Each row comes from the steps of one path. Every step used is in the known rows, and no mark comes twice. Write the path behind each row, first mark first.
Known rows
neves > tisava: [10,5,-2,-8,13,1,-5,2,-2,-9,-18,2,3,-2,0,7,-3,-4,-5,-1,-18,8,-4,-6,7,10,8]
dirugus > tisava: [5,-1,-5,-2,10,-2,-2,2,-3,-11,14,0,7,3,-7,11,-14,4,-4,1,-1,-13,-8,-9,6,18,2]
fozen > murap > dirugus: [0,-6,6,15,-21,-13,2,1,-3,4,2,10,28,3,3,-4,-13,8,11,15,-10,2,-12,7,-7,-4,-11]
kimupaf > neves > tisava > nagesar > fozen: [-16,-16,-9,-15,9,12,14,15,-6,-7,-28,29,-18,10,4,2,8,-2,-6,4,3,3,2,0,-3,9,19]
fozen > tisava > tenu > dirugus > nagesar > murap: [-2,-1,-6,1,-1,-6,-7,-19,11,-2,15,-26,-10,-20,7,-14,14,-8,0,13,-5,-10,11,-1,5,-11,-18]
murap > fozen > tisava: [-2,11,-16,-6,16,8,2,-7,-7,3,-1,8,6,-10,0,10,0,-16,5,-7,13,-9,-12,3,3,9,5]
dirugus > tisava > tenu > nagesar > fozen > murap: [2,-20,4,-6,-3,0,-9,31,-16,-8,26,-1,12,-11,-2,-1,-2,8,-29,16,26,-23,1,4,-1,11,-8]
tenu > murap > fozen: [-2,20,-19,-3,0,25,-2,-3,-9,1,9,4,13,2,4,1,-16,9,4,-7,26,10,-3,5,-12,19,-6]
tenu > murap > tisava > dirugus: [7,11,-6,-2,-13,23,-1,-10,0,-8,8,-13,22,19,7,-1,-20,9,-14,-9,19,19,-4,3,-9,6,-7]
tenu > dirugus: [2,3,-8,0,-4,11,-11,-32,2,-8,9,-2,10,-18,7,2,-12,6,-1,5,-10,9,-5,-7,-3,6,-14]
murap > dirugus: [3,4,-1,14,-10,-2,-4,-15,2,-3,-2,12,11,2,-4,5,-15,7,13,3,-20,4,-11,3,7,6,-7]
dirugus > fozen > neves > tisava: [7,4,14,-8,15,-5,-7,10,0,9,-10,-8,-4,2,-6,10,7,-10,-2,-16,5,-2,-2,-9,6,-1,18]
nagesar > murap > dirugus > tisava > tenu > fozen > neves: [16,5,25,13,8,-31,-19,-9,10,2,14,-27,-6,-9,-13,3,6,4,4,-17,-27,-34,16,8,5,-23,-2]
kimupaf > neves: [-26,-23,-17,-3,-5,-6,-11,-9,-7,-9,-10,1,6,7,7,0,-12,8,-3,7,-2,-4,-17,0,1,23,6]
tisava > tenu > nagesar: [-2,-14,-12,-2,-9,-8,-21,-8,-10,-13,7,-8,7,-13,-1,1,-10,16,-11,8,-4,5,-1,-4,11,25,-15]
murap > dirugus > tisava: [6,5,6,15,4,-2,-4,-3,2,-6,15,9,8,7,-13,10,-13,1,14,1,-13,-16,-10,-3,7,4,-1]
tenu > tisava > nagesar > murap > dirugus > fozen: [-13,5,7,10,-19,-23,25,-7,14,20,25,12,-15,-19,-12,8,-9,-1,16,-2,-37,11,11,1,-13,-22,-7]
kimupaf > neves > tisava: [-16,-16,-7,-7,13,-2,-14,2,-6,-9,-26,0,0,6,6,2,2,-6,-3,3,-13,-4,-12,-3,1,13,18]
kimupaf > neves > tisava > tenu: [-16,-12,-6,-6,12,-3,-24,0,-12,-13,-31,-15,5,4,5,-1,5,1,-5,4,-3,-16,-5,2,16,5,15]
nagesar > fozen > murap: [0,-10,-3,-9,-13,5,11,17,-8,-1,0,15,17,-4,9,0,-12,8,-23,13,17,-2,-8,12,-8,9,-5]
tisava > tenu > nagesar > fozen > neves: [14,-20,3,-6,-2,0,-21,7,-10,-11,-1,0,-6,-10,1,-1,3,11,-27,-7,20,-7,3,3,13,21,-5]
dirugus > fozen > tisava: [-16,5,-8,-7,7,-1,3,0,0,12,14,-1,1,-3,-4,13,1,-15,-3,-3,7,-10,-10,-4,7,10,6]
neves > tisava > tenu > murap > dirugus > fozen: [-3,32,12,11,3,18,-15,9,-2,10,4,-13,10,10,-8,1,6,-1,12,-4,6,-6,9,4,8,-10,1]
fozen > tisava: [1,-3,-11,-5,9,-6,-2,-4,-1,-2,-1,3,6,-1,2,7,1,-12,-4,-1,-6,-7,-11,-3,7,18,1]
kimupaf > neves > tisava > dirugus > fozen: [-30,-8,-3,-4,11,9,-7,-9,3,3,-13,-20,-9,15,7,4,10,-10,-14,-2,2,-1,-14,-8,-1,-6,19]
neves > tisava > nagesar > fozen > murap > dirugus: [10,0,14,2,-7,5,26,26,-2,7,-16,37,4,6,1,-2,9,-3,8,12,-4,9,7,8,-11,-16,2]
neves > tisava > tenu > nagesar > murap > dirugus > fozen: [-6,-2,12,10,-1,-14,-17,2,10,13,6,-15,-16,-19,-10,6,8,-2,-5,7,-22,-3,8,8,4,-11,-3]
dirugus > nagesar > murap: [-5,-11,-14,-2,-13,-17,12,-2,11,-5,7,-4,-14,-3,1,-9,-14,12,-4,14,-14,14,1,1,-3,12,-10]
murap > dirugus > tisava > tenu > nagesar > fozen: [6,-3,7,11,3,11,-16,9,-7,-12,23,10,-4,-8,-14,7,-4,4,-9,5,3,-24,1,5,14,7,-9]
fozen > tisava > nagesar > murap: [-1,-15,-12,-7,-1,-26,23,-2,13,7,-5,9,-15,-4,5,6,7,-4,-3,4,-10,4,6,3,-8,13,-3]
murap > dirugus > fozen > neves: [0,3,16,14,-8,-8,-7,-6,4,14,5,3,4,6,-10,8,-5,1,15,-12,3,-5,-9,-1,7,-4,4]

Write each row's path
[-4,8,-19,-8,9,4,22,-4,-6,7,-3,23,-3,-4,-1,8,4,-10,21,-5,16,5,-1,-2,-1,7,2]
murap > fozen > tisava > nagesar
[24,17,19,10,7,22,-1,30,2,0,-1,15,-15,24,-4,-17,15,-10,9,-11,8,6,11,-1,-2,-3,4]
tenu > murap > dirugus > nagesar > fozen > neves > tisava
[1,21,-3,12,-17,30,0,13,-5,-8,15,7,1,16,-5,-18,-5,13,8,7,17,0,11,9,10,3,-17]
tisava > tenu > murap > dirugus > nagesar > fozen
[21,-4,18,8,5,1,16,15,3,-1,4,32,-11,16,-13,7,3,2,13,-13,14,-14,6,-2,4,-1,5]
murap > dirugus > tisava > nagesar > fozen > neves
[-16,-2,-5,-5,-1,-6,19,-20,19,23,21,-1,-18,-20,4,7,13,-10,2,4,0,4,10,-4,-17,-8,-8]
tenu > dirugus > fozen > tisava > nagesar > murap
[3,-6,0,13,-13,-17,0,-16,16,1,-4,3,-1,-6,0,5,-14,9,0,7,-26,2,-5,14,-2,3,-10]
nagesar > murap > dirugus
[-16,-12,-8,-8,9,23,6,6,1,-16,-16,-2,-26,22,10,-15,13,-9,-18,7,3,5,-8,-6,2,-4,14]
kimupaf > neves > tisava > dirugus > nagesar > fozen
[-4,21,-13,1,8,23,-7,-21,-8,-1,17,-12,2,-20,2,-12,11,-15,23,4,20,-8,5,-6,11,-17,-11]
murap > fozen > tisava > tenu > dirugus > nagesar
[28,-4,14,-3,17,-5,-9,-9,7,-8,-27,-19,-5,13,9,2,16,-7,-16,-17,-5,7,-5,-11,4,-4,10]
fozen > neves > tisava > dirugus
[6,5,-10,-12,11,-3,24,1,6,8,-22,13,-18,-12,1,7,1,1,6,-1,-3,16,12,6,-12,-5,7]
neves > tisava > nagesar > murap > fozen
[25,-9,21,10,2,-30,11,3,18,9,-28,11,-19,5,-1,1,15,-1,15,-10,-23,9,12,3,-6,-11,7]
fozen > neves > tisava > nagesar > murap > dirugus
[23,13,10,-7,10,22,-8,34,-7,-9,-8,-9,-10,18,1,-18,17,-1,-9,-10,31,-2,19,-2,10,4,4]
dirugus > nagesar > fozen > neves > tisava > tenu > murap
[-2,-13,-7,-10,-20,1,31,19,-7,3,-2,30,10,2,7,-2,-8,15,-9,16,20,12,2,6,-13,8,-7]
tisava > nagesar > fozen > murap
[-21,-1,14,10,-2,-16,-22,2,-12,4,-13,-15,19,-2,2,-13,14,-4,15,7,-33,-18,3,9,-5,-32,7]
kimupaf > neves > tisava > tenu > fozen > murap > dirugus
[-21,-10,-13,-3,11,4,7,-7,10,-1,-17,-19,-29,8,12,-14,12,-8,-6,5,2,7,-5,3,-12,-16,13]
kimupaf > neves > tisava > dirugus > nagesar > murap > fozen
[-25,1,10,12,-8,-16,-11,11,-12,2,0,-14,8,6,-3,-28,16,-4,29,15,-33,-8,8,0,-2,-36,3]
kimupaf > neves > tisava > tenu > fozen > murap > dirugus > nagesar
[-15,11,-5,-1,-6,16,-6,-28,3,7,23,-5,7,-18,0,7,-11,3,1,3,3,6,-5,-9,-3,-1,-9]
tenu > dirugus > fozen
[3,4,-6,2,-9,-3,9,-14,2,-14,24,-12,-6,-2,0,-13,-7,-4,-2,0,-31,22,-3,-20,-1,-10,-11]
tenu > tisava > dirugus > nagesar
[24,-1,10,-4,20,-4,-2,-11,15,4,-28,-23,-18,-3,11,4,15,-9,-20,-19,7,3,0,7,-8,-18,13]
nagesar > murap > fozen > neves > tisava > dirugus
[7,5,4,6,1,12,24,11,2,-5,12,38,-9,10,-14,10,-7,4,12,1,2,-9,4,0,3,2,-1]
murap > dirugus > tisava > nagesar > fozen
[5,12,-4,0,6,10,-16,11,-9,-11,20,-19,18,12,-3,1,-8,13,-6,-1,23,-20,6,-3,5,20,-7]
dirugus > tisava > tenu > murap
[24,-1,14,-5,16,-11,-22,4,-6,-9,-31,-19,6,2,1,3,10,0,-4,-13,2,-11,5,-3,21,0,11]
fozen > neves > tisava > tenu
[-11,9,4,-5,-16,8,-10,-25,7,9,16,-26,13,-30,-3,7,-19,8,-9,0,16,-7,10,14,4,-24,-8]
nagesar > murap > tisava > tenu > dirugus > fozen
[-4,-2,-20,-7,-7,-7,27,-10,6,7,-7,15,-11,-12,3,6,-12,15,6,2,8,15,7,10,-13,5,-5]
tisava > nagesar > murap > fozen
[9,3,3,-5,2,-17,-11,-14,-2,-1,4,-7,2,-7,-3,2,-4,5,0,-19,-23,4,3,-6,-1,4,0]
tenu > fozen > neves
[-1,19,-5,19,-20,11,-7,2,-4,-6,16,-7,11,19,-5,-20,-7,16,25,9,5,7,8,0,8,5,-21]
tisava > tenu > murap > dirugus > nagesar
[-1,-18,5,10,-21,0,-1,14,-5,3,15,26,9,-9,2,-5,-7,5,-11,17,-4,6,-10,11,-14,7,-15]
tenu > nagesar > fozen > murap > dirugus
[22,-6,8,-8,10,-15,9,9,0,-1,-27,12,-8,9,0,3,12,0,11,-13,-4,15,9,-13,1,6,11]
fozen > neves > tisava > nagesar
[5,1,10,-9,8,-9,14,13,2,13,-12,8,-12,9,-7,9,11,-3,12,-14,9,12,9,-15,1,-2,16]
dirugus > fozen > neves > tisava > nagesar
[7,2,-5,-4,-12,10,2,-20,2,-12,-4,-8,17,7,3,7,-22,5,-12,-6,5,14,-11,1,6,-3,-1]
murap > tisava > dirugus
[-34,-8,9,-2,-1,7,-22,-2,-11,11,-1,-27,20,-11,11,-9,15,-5,-2,16,17,-18,-2,0,-8,-26,8]
kimupaf > neves > tisava > tenu > dirugus > fozen > murap
[2,0,-8,-5,-10,-14,17,-5,-4,-5,11,17,2,-14,-4,4,-12,2,10,-4,-30,19,7,-14,-6,3,-7]
tenu > tisava > nagesar
[-19,-5,-2,-4,-17,-8,8,9,-6,15,16,-3,23,-2,1,2,-14,8,-6,13,15,2,-10,2,-9,3,-3]
dirugus > fozen > murap
[-6,2,10,-4,0,1,8,6,3,13,-1,-20,11,8,8,1,9,-7,-18,7,6,9,-7,-5,-11,-19,6]
neves > tisava > dirugus > fozen > murap
[21,18,5,-5,22,18,-12,14,-7,5,-13,-4,4,7,4,-1,8,-8,4,-23,26,4,4,-1,-11,7,12]
tenu > murap > fozen > neves > tisava
[0,-11,-10,1,-1,-14,14,-11,21,-2,6,-20,-22,7,10,-11,12,-10,-16,8,-10,6,-3,-3,-2,0,-8]
fozen > tisava > dirugus > nagesar > murap
[12,2,-3,-3,6,2,-5,-8,-7,1,-10,3,7,-4,1,6,-8,3,6,-17,23,-1,-8,1,3,8,6]
murap > fozen > neves
[1,7,-2,8,0,13,12,10,3,-1,11,26,-14,7,-8,-7,6,-19,11,5,-5,-7,-5,3,12,-1,-3]
murap > dirugus > nagesar > fozen > tisava
